What can hang from each mark:
k637: k765 k834
k834: k423 k601 k637
k979: k467 k601
k423: k765 k834
k765: k637 k659
k601: k834 k979

Known rows, with every way that one mark hangs from another:
k637{k834}: [-0.35  0.56 -0.96  0.84 -0.29  0.34 -0.37  1.74  1.00 -0.96 -0.06  1.65
  0.25 -0.76  0.01 -0.43 -0.14  1.15 -0.03  0.21 -0.07  1.14  1.91 -0.61
  0.70  3.00 -0.01  0.64  0.50 -0.24  1.13  0.29]
k423{k765{k637 k659}}: [-0.30  1.79  0.55  2.38 -0.53  2.12  1.70  2.97  0.76 -0.46  0.30  2.25
  0.60 -2.34 -1.26 -0.81  0.12  1.77  0.67  2.63  0.25  1.14  1.12 -0.32
  3.04 -0.54 -2.70 -0.32  2.62  0.14  2.71  0.67]
k601{k834{k423{k765} k637} k979{k467}}: [-0.01 -1.50  0.06  1.15  0.76  0.74 -3.09 -2.52 -1.30 -0.21 -0.87 -1.38
  1.12  3.20 -2.36  0.28  3.40 -0.64  0.29 -1.11 -0.73  0.93  1.18  0.43
  2.26  1.72 -0.14  0.60 -0.68  0.13 -1.21  1.51]
k834{k601 k637{k765}}: [ 0.49  0.83 -0.54 -0.09  0.33  1.36 -2.41  1.04  0.63 -1.36  0.20  0.93
  1.56  0.69  0.79 -0.64  0.40  0.94  0.40  1.65 -1.64  0.86  1.73 -0.17
  0.93  1.78 -1.27 -0.08 -0.81  0.41  1.60  1.63]
k765{k637{k834} k659}: [-1.17  2.30  0.48  1.98 -0.50  1.16  0.41  2.47 -0.06 -0.98  0.80  1.63
 -0.32 -2.18 -0.12  0.15 -0.66  1.47  0.80  2.50 -1.43  0.96  2.00 -0.28
  1.28  0.42 -1.43  1.50  2.21 -0.14  2.64  1.53]
k601{k834}: [-0.44 -0.54 -0.64  1.30  0.51  0.82 -1.29 -0.51  2.15 -1.68  0.21  1.97
  1.07 -0.20 -0.08 -0.83  0.79  0.53 -0.52 -0.80  0.81  1.33  2.24 -0.09
  1.47  2.05  0.07  0.07 -0.07 -0.74  0.92 -0.71]
k979{k467 k601}: [ 0.52 -0.47 -2.50  0.94  0.02 -0.27 -3.11  1.85  0.40 -1.58 -0.03  3.19
 -1.09 -0.26 -2.07 -0.49  3.47  1.96 -0.05 -1.28  1.08  1.64  1.34  0.33
  0.21  4.26  1.57 -0.47 -0.75 -1.99 -0.42 -1.76]
k423{k765{k637 k659} k834}: [ 0.43  1.54  0.36  2.61 -1.63  1.66  1.94  2.11  0.24  0.27  0.43  2.71
  1.24 -1.92 -0.25 -0.80  0.29  2.32  1.07  2.39  0.16  0.47  0.75 -0.42
  4.23 -0.80 -1.79 -0.43  3.03  1.69  2.75  1.58]
k601{k834 k979}: [-0.38 -0.51 -0.90  0.42  0.38  0.02 -1.59 -1.27  1.66 -0.67  0.18  0.48
  0.91 -0.01 -0.50 -0.08  2.44  0.26 -0.38 -1.73  0.46  1.66  1.33  0.51
  1.50  2.18  0.62  0.24 -0.47 -1.45 -0.05 -1.08]
k979{k467 k601{k834{k423{k765}}}}: [ 0.76 -1.56 -0.97  2.22  0.44  1.14 -2.61 -0.82 -0.49 -0.26 -0.51  0.35
  1.48  2.00 -2.24  0.21  1.94  0.71  0.35 -0.31  0.06  1.22  1.44  0.62
  1.74  2.42  0.21 -0.85 -0.29 -0.47 -1.20  0.43]
k423{k765}: [ 0.58 -0.13 -0.87  1.43 -0.34  1.29  0.76  2.20  1.77 -0.42 -0.34  2.00
  1.20 -1.05 -1.04 -1.29  0.69  1.42 -0.15  0.16  1.65  1.50  1.09 -0.84
  2.60  2.11 -1.42 -1.06  1.12 -0.15  1.18 -0.47]
k637{k765 k834}: [-0.21  1.57 -0.51  0.95 -1.01  1.38 -0.45  1.15  0.23 -0.54  0.07  0.89
  1.48 -1.35  0.70  0.45 -1.55  0.84  0.33  1.38 -0.18  1.21  1.61 -0.32
  0.37  1.81 -1.12  0.89  0.73 -0.03  1.74  0.95]
k834{k423 k601 k637}: [ 0.95 -0.38 -0.04 -0.09  1.75  0.27 -2.30  1.24  1.32 -0.90 -0.09  0.00
  1.43  2.49  0.10 -1.33  1.44  0.71 -0.56  1.20 -2.20  0.34  2.43 -0.51
  1.33  2.36 -0.61  0.15 -1.02  0.33  0.64  2.91]
k834{k423{k765{k637}} k601{k979}}: [ 1.28 -0.33 -0.44  0.42  0.31 -0.03 -0.85  2.02  0.53  1.75 -0.41 -1.51
  1.76  0.38 -0.87  0.19  2.11  0.85  0.07  1.63 -1.41  0.88  0.71  0.65
  3.93  0.87 -1.47 -0.66  1.36 -0.04  0.35  2.75]
k765{k637{k834{k601}} k659}: [-0.58  1.84 -0.28  1.14 -0.37  1.00 -0.66  2.90  0.08 -0.10  1.21  0.98
 -0.20 -1.30  0.05 -0.34  0.03  2.03  1.33  2.97 -2.84  0.58  1.45 -0.28
  1.33  0.60 -1.41  0.82  1.79  0.78  2.22  2.21]
k765{k637{k834{k423}} k659}: [-0.90  2.04  1.57  2.28  0.16  1.39  0.66  1.99 -0.09 -0.21  0.40  0.33
  0.66 -0.97  0.00  0.37 -1.19  0.86  0.43  3.36 -2.20  0.48  2.37 -0.33
  1.48 -0.01 -1.74  1.73  2.03 -0.03  2.46  3.41]
k765{k659}: [-0.20  1.72  0.03  1.15 -0.11  1.39  0.77  2.23  2.44 -1.19  0.90  2.71
  0.40 -2.05 -0.73 -1.56  0.70  1.87 -0.03  0.78  0.49  1.37  1.28 -1.18
  0.56  1.49 -1.03  0.18  0.51 -1.13  1.83 -0.41]
k637{k765{k659}}: [ 0.06  2.85  0.56  1.34 -0.77  2.43  0.92  1.70  2.02 -0.70  0.80  1.96
  1.62 -2.54 -0.08 -0.83 -0.82  1.63  0.56  2.10  0.38  1.30  0.94 -0.77
  0.29  0.32 -2.02  0.38  0.84 -0.89  2.50  0.29]
k979{k467}: [-0.03 -0.22 -1.60  0.46 -0.12  0.05 -2.26  1.74  1.53 -1.52  0.17  3.35
 -0.70 -0.70 -1.70 -1.21  2.95  1.50 -0.33 -1.55  1.62  1.63  1.43 -0.79
  0.57  3.72  0.62  0.57 -0.09 -1.24  0.43 -1.06]
k979{k467 k601{k834}}: [-0.19 -1.01 -2.05  1.54  0.18  0.21 -3.78 -0.58  0.13 -1.93  0.13  2.48
 -0.43  0.76 -1.72  0.04  2.96  1.27  0.14 -1.60  0.53  1.53  1.79  0.84
  0.34  3.51  1.75 -0.15 -1.01 -1.66 -0.86 -1.57]

Rows:
[-0.51  1.10  2.03  3.14  0.37  2.69  0.91 -0.03  0.46  0.12  0.15 -0.11
  2.35 -0.28 -0.89 -0.02 -0.72  0.50  0.55  2.87 -1.01  0.62  1.84 -0.04
  3.24 -1.65 -2.87  0.18  2.21  0.60  1.94  2.42]
k601{k834{k423{k765{k637 k659}}}}
[-0.51 -1.23  0.12  0.36  1.17 -0.07 -4.12 -2.88 -0.73 -1.24 -0.50 -0.57
  0.57  3.06 -1.72  0.37  3.82 -0.86 -0.27 -1.94 -1.22  1.02  1.75  0.62
  1.00  2.21  1.14  1.59 -1.70 -0.97 -0.98  1.37]
k601{k834{k423 k637} k979{k467}}
[ 0.26 -1.22 -0.63  2.85  0.46  0.84 -2.87 -0.40 -1.80 -0.48 -0.49  0.55
  1.02  1.69 -1.97  1.26  2.04  0.58  0.36  0.93 -0.26  0.97  2.22  1.40
  2.84  1.19 -0.20 -0.39  1.02 -0.37 -0.43  1.28]
k979{k467 k601{k834{k423{k765{k637}}}}}
[-0.15 -1.19 -0.62  0.56  0.54 -0.42 -3.09 -1.96  0.81 -0.04 -0.10 -0.30
  0.82  1.49 -1.62  0.08  3.67 -0.31 -0.32 -2.09 -0.11  1.39  1.28  0.35
  1.05  2.57  1.05  1.14 -0.88 -1.81 -1.19  0.63]
k601{k834{k423} k979{k467}}
[-0.23  0.46  1.73  1.72  0.86  2.10 -0.07 -2.07 -0.20  0.27  0.08 -1.91
  2.43  1.99 -1.45  0.03  1.08 -0.15  0.81  1.20 -1.99  0.69  0.80  0.05
  2.14 -0.55 -1.71  0.37  0.02  0.36  0.00  2.29]
k601{k834{k423{k765{k659}} k637} k979}
[ 0.32  1.57  1.25  2.07 -0.45  2.44  1.96  1.70  0.47  1.14  0.20 -0.72
  2.15 -0.43 -0.96 -0.65 -1.59  1.28  0.86  2.75 -1.16  0.68  0.83 -1.28
  1.44  0.53 -2.65  0.37  1.66  1.21  1.11  2.67]
k637{k834{k423{k765{k659}}}}
[ 0.37  2.31  0.29  0.41 -0.01  2.39 -1.13  1.38  0.85 -1.00  0.88  0.79
  1.35 -0.04  0.19 -1.11  0.26  1.66  1.12  2.99 -2.40  0.51  1.16 -0.64
  0.24  0.25 -2.00  0.47 -0.43  0.57  2.18  1.81]
k834{k601 k637{k765{k659}}}
[ 0.76  2.39  0.42  0.01 -0.67  1.36 -0.46  0.64  0.49  2.31  1.05 -2.83
  2.52  0.06  0.25  0.41 -0.25  1.20  1.57  3.04 -3.34  0.90 -0.01 -0.16
  0.02  0.42 -1.85  1.17  0.23  0.07  0.31  3.57]
k637{k765{k659} k834{k423 k601{k979}}}
[-0.60  1.82 -0.58  0.44 -0.65  0.10 -1.07  2.25 -0.20  0.95  1.09 -0.61
 -0.47 -1.22 -0.33  0.43  1.53  1.68  1.58  1.96 -3.09  1.02  0.64  0.54
  1.41  0.65 -0.78  0.98  1.30 -0.05  1.20  2.06]
k765{k637{k834{k601{k979}}} k659}
[ 0.11 -0.31 -1.19 -0.03 -0.09 -1.27 -3.77  1.27 -1.04  1.23  0.05 -1.47
 -0.43  1.33 -1.11  0.80  3.38  0.53  0.81  0.51 -2.72  0.84  1.15  0.94
  1.48  2.59  0.47  1.56  0.57 -0.33 -0.57  3.35]
k765{k637{k834{k423 k601{k979{k467}}}}}
[ 0.78  0.06 -0.52  0.12  0.41  0.07 -1.36  1.83  1.47  0.73  0.22 -0.73
  1.53  1.15  0.43 -0.73  0.05  1.09  0.04  1.47 -2.25  0.58  1.83 -0.75
  0.88  2.78 -0.54  0.37  0.16  0.50  0.15  3.07]
k637{k834{k423 k601}}
[ 0.91  1.07 -0.10  0.37 -0.18  1.06 -1.23  1.22  0.83  1.04  0.30 -1.40
  2.66  0.60  1.14 -0.04 -1.39  0.82  0.53  2.66 -2.40  0.53  1.54 -0.39
  0.39  1.70 -1.36  0.53  0.13  0.71  0.67  3.68]
k637{k765 k834{k423 k601}}
[-0.22  0.31 -1.60 -0.20 -0.29 -0.80 -2.28  1.93 -0.42  0.51  0.45 -0.57
 -0.31 -0.29  0.09  0.84  1.85  1.00  0.76  0.76 -2.34  1.00  1.24  0.91
  2.17  2.18  0.18  0.70  1.00 -0.17  0.71  1.73]
k765{k637{k834{k601{k979}}}}
[ 0.32 -0.74 -2.14 -1.30  0.32 -0.70 -4.59  0.68  0.08 -0.93  0.08  0.65
 -1.18  1.70 -1.86 -0.75  5.33  0.98  0.54 -1.88 -1.40  1.09  0.63  0.26
  0.83  3.78  1.33  0.70 -1.50 -0.59 -0.76  0.33]
k834{k601{k979{k467}} k637}
[-0.63  3.02  0.53  1.48 -1.41  2.40  0.76  1.40  0.45 -0.31  0.88  0.89
  1.47 -2.08  0.14 -0.03 -1.87  1.54  1.31  2.67 -0.97  1.15  0.93 -0.77
 -0.39  0.44 -1.94  1.20  1.10  0.12  2.21  1.34]
k637{k765{k659} k834}
[ 0.77 -0.66 -2.50 -1.32 -0.34 -1.13 -3.70  1.49  1.53  0.22  0.40  1.11
 -0.93  0.22 -1.87 -1.12  5.10  1.45  0.24 -2.08 -0.20  1.62  0.09  0.06
  0.75  4.08  1.17  0.15 -0.99 -1.36 -1.08 -0.60]
k834{k601{k979{k467}}}
[ 0.16  0.58  1.27  1.63  0.25  1.84  0.78 -1.27  1.16  1.37  0.53 -1.59
  2.73  0.32 -1.44 -0.22  1.06  0.58  0.59  1.02 -0.73  1.10  0.33 -0.14
  2.17 -0.37 -1.79 -0.11  0.74 -0.18  0.00  1.32]
k601{k834{k423{k765{k659}}} k979}
[ 0.81  0.13 -0.53  2.20 -1.34  0.58  0.83  1.88  0.13 -0.09 -0.37  2.62
  1.29 -0.94  0.36 -0.50  0.69  1.63  0.26  0.96  1.01  0.71  1.56  0.01
  5.01  0.59 -0.82 -0.48  2.53  1.53  2.24  1.39]
k423{k765{k637} k834}
[ 1.26 -0.73 -1.57 -1.01  0.48 -1.27 -3.59  0.93  1.67  0.96  0.11 -0.28
  0.16  1.31 -1.60 -1.10  4.77  1.01 -0.14 -1.18 -0.83  1.23  0.51 -0.11
  0.81  3.54  0.93  0.31 -1.10 -1.42 -1.38  1.36]
k834{k423 k601{k979{k467}}}
[ 0.76 -0.19  0.67  1.54  1.04  1.41 -0.03  0.91  0.33 -0.97 -0.91  0.24
  2.18  1.67 -0.97 -0.73  0.26  0.24 -0.41  1.48 -0.47  0.61  2.02 -0.78
  2.58  1.56 -1.75 -0.33  0.40  0.57  0.90  2.31]
k834{k423{k765} k637}
[-0.46  0.57  0.65  1.73  0.39  0.25 -0.61  1.68 -0.21 -0.65 -0.36  0.23
  0.95 -0.24  0.39  0.83 -0.81  0.23 -0.45  1.96 -1.26  0.78  2.85  0.08
  2.08  1.40 -0.95  1.31  1.52 -0.28  1.85  3.18]
k765{k637{k834{k423}}}
[ 0.09  2.72 -0.07  0.67 -1.08  2.17 -0.31  1.80  0.75  0.74  1.25  0.27
  1.39 -1.22  0.67 -0.63 -1.24  2.15  1.78  3.23 -2.35  0.80  0.58 -0.81
 -0.25  0.76 -1.90  0.54  0.62  0.91  1.78  2.02]
k637{k765{k659} k834{k601}}
[ 1.26  1.91 -0.01 -0.17 -1.21  0.83 -1.29 -0.38 -0.12  0.62  1.07 -0.10
  1.84  0.67  0.89 -0.44  1.85  1.77  1.68  1.58 -2.90  0.28 -0.23  0.09
  1.60 -0.04 -0.52  0.52 -0.56  1.57  1.25  2.59]
k423{k834{k601{k979} k637{k765{k659}}}}
[ 1.29 -0.84 -2.12 -1.00 -0.52 -1.56 -4.19 -0.25 -0.50 -0.28  0.26  1.05
 -0.58  2.47 -0.66 -1.09  5.51  1.40  0.93 -2.14 -1.62  0.52  0.44  0.42
  1.99  3.36  2.22  0.70 -1.37  1.14 -0.78  1.20]
k423{k834{k601{k979{k467}} k637}}
[-0.40  2.72  1.14  1.24 -0.15  2.50 -0.01  0.73  0.43 -2.10  0.58  1.73
  1.40 -1.01  0.09 -0.42 -0.46  1.02  0.62  2.51 -0.93  0.81  1.52 -0.48
  0.27 -0.05 -2.10  0.98  0.03 -0.31  2.61  1.21]
k834{k637{k765{k659}}}
[-0.29 -0.76  0.83  0.56  1.66  0.17 -2.42 -2.56  0.26 -1.13 -0.43 -1.31
  1.64  2.68 -0.35  0.36  1.99 -1.09 -0.60 -0.75 -1.55  0.85  2.20  0.48
  1.45  1.47  0.28  1.18 -1.37 -0.85 -0.36  1.89]
k601{k834{k423 k637} k979}
[ 0.11  1.71  0.57  0.62  0.07  0.26 -0.91  1.76 -0.04  1.63  0.93 -1.91
  0.74 -0.11 -0.17  0.63  0.97  0.97  1.12  2.80 -3.85  0.58  0.91  0.53
  1.44  0.24 -1.15  1.34  1.20 -0.03  0.96  3.85]
k765{k637{k834{k423 k601{k979}}} k659}
[ 1.16 -0.74 -1.60 -0.12 -0.59 -0.15 -2.65  1.01 -0.67  2.60 -0.17 -2.35
  0.90  1.74 -2.07 -0.05  2.90  1.10  1.27 -0.03 -1.76  1.00 -0.15 -0.02
  1.47  3.04 -0.20  0.38  0.28  0.78 -1.70  2.36]
k637{k834{k423{k765} k601{k979{k467}}}}
[ 0.06 -0.88  0.26  1.66  2.06  0.85 -2.84 -1.80 -0.39 -2.27 -0.15  0.08
  1.44  3.02 -0.16  0.59  0.78 -0.23 -0.48  0.56 -1.85  0.69  3.07  0.75
  1.03  2.11  0.44  0.03 -1.65 -0.89 -0.19  1.52]
k979{k601{k834{k423 k637}}}
[-0.37 -0.74  0.97  1.45  1.69  0.94 -1.98 -1.75  0.83 -2.03 -0.26  0.25
  1.80  2.57  0.19 -0.30  0.40 -0.63 -0.78  0.41 -1.39  0.44  3.26 -0.13
  1.45  1.47 -0.36  0.85 -0.85 -0.14  0.74  2.01]
k601{k834{k423 k637}}
[ 0.42  1.19 -1.05  0.26 -0.83  1.22 -1.30  1.65  0.85  0.35  0.46  0.04
  1.60 -0.62  0.96 -0.11 -0.84  1.54  1.01  1.78 -1.67  1.02  1.30 -0.36
  0.48  2.22 -1.13  0.39  0.22  0.67  1.15  1.82]
k637{k765 k834{k601}}
[-1.13  1.41  0.42  0.97 -0.77  1.89 -3.15 -2.82 -1.16 -1.24  0.67  0.24
  0.60  0.69 -1.52  0.68  2.71  0.26  1.51 -0.08 -1.55  1.05  0.35  0.69
 -0.16  0.20 -0.28  1.74 -0.95 -0.56  0.52  0.52]
k601{k834{k637{k765{k659}}} k979{k467}}
[-0.28  0.27 -0.43  1.67  0.60  1.81 -2.91 -1.92 -1.25 -2.47 -0.07  0.86
  1.81  1.29  0.32  1.40 -0.08  0.23  0.43  1.05 -1.24  0.90  2.54  1.46
  0.72  1.38  0.07 -0.10 -1.37 -0.58  0.84  0.40]
k979{k601{k834{k637{k765}}}}
[ 1.47  0.97  0.54  1.17  0.28  2.04  0.80  2.51  2.39  1.62  0.56 -0.19
  2.29  0.15 -1.13 -2.20  0.41  2.02  0.53  2.86 -1.47  0.73  0.38 -1.48
  1.79  0.64 -2.79 -0.96  1.09  0.69  0.78  2.42]
k834{k423{k765{k659}} k601}
[-0.54 -0.93 -1.66  1.42  0.78  0.39 -4.79 -1.57 -1.46 -3.04 -0.09  2.04
 -0.79  2.37 -1.64  0.31  3.23  0.60  0.36 -1.22 -0.77  1.04  2.46  1.09
  0.24  3.39  1.85  0.43 -1.67 -0.96 -0.65 -0.80]
k979{k467 k601{k834{k637}}}
[-0.61 -1.05 -1.69  0.33 -0.08 -0.37 -3.46 -1.57  0.83 -0.78  0.18  1.12
 -0.46  0.36 -1.92 -0.10  4.21  0.47  0.20 -2.99  0.72  1.66  0.95  0.53
  0.92  2.97  1.58  0.78 -0.75 -1.66 -0.82 -1.31]
k601{k834 k979{k467}}
[-0.06  0.09  0.34  1.62 -0.20  1.54 -1.02 -1.43  0.42  1.36  0.26 -0.93
  1.56  0.79 -3.09 -0.37  2.86  0.54  1.12 -0.14 -0.37  1.32 -0.14 -0.15
  1.53  0.43 -1.00  0.42  0.50 -0.45 -0.94  0.99]
k601{k834{k423{k765{k659}}} k979{k467}}
[-0.87  2.04  0.54  2.77 -1.01  2.14  1.59  2.74 -0.86  0.09  0.40  1.05
  0.58 -2.02 -0.93  0.10 -1.11  1.68  1.41  3.10 -0.90  0.90  1.23 -0.36
  2.59 -0.31 -2.56  0.48  3.19  1.06  2.50  1.68]
k423{k765{k637{k834} k659}}
[ 1.13  2.19  0.23  0.63 -0.93  1.82 -0.77  0.33  0.33 -0.38  1.00  1.17
  2.01  0.66  1.37 -1.28  0.43  1.94  1.55  2.58 -2.56  0.00  0.70 -0.63
  1.34 -0.13 -1.09  0.43 -0.15  2.17  2.16  2.68]
k423{k834{k601 k637{k765{k659}}}}
[ 1.13  0.82  1.03  1.01  0.85  2.24 -0.09  1.71  0.81  0.39  0.27 -0.61
  2.07  1.65 -1.12 -1.77  0.69  1.49  0.92  3.27 -2.68  0.32  1.04 -1.17
  1.92  0.53 -2.79 -0.44  0.42  1.49  1.03  3.31]
k834{k423{k765{k659}} k601 k637}
[ 0.85  0.50 -1.10 -0.52 -0.71 -0.07 -3.53  0.06 -0.52  1.99  0.18 -2.24
  1.45  1.13 -0.65  0.68  2.12  0.61  1.23  0.43 -2.20  1.02  0.15  0.36
 -0.07  2.63  0.08  1.37 -0.60 -0.05 -0.99  3.10]
k637{k765 k834{k423 k601{k979{k467}}}}
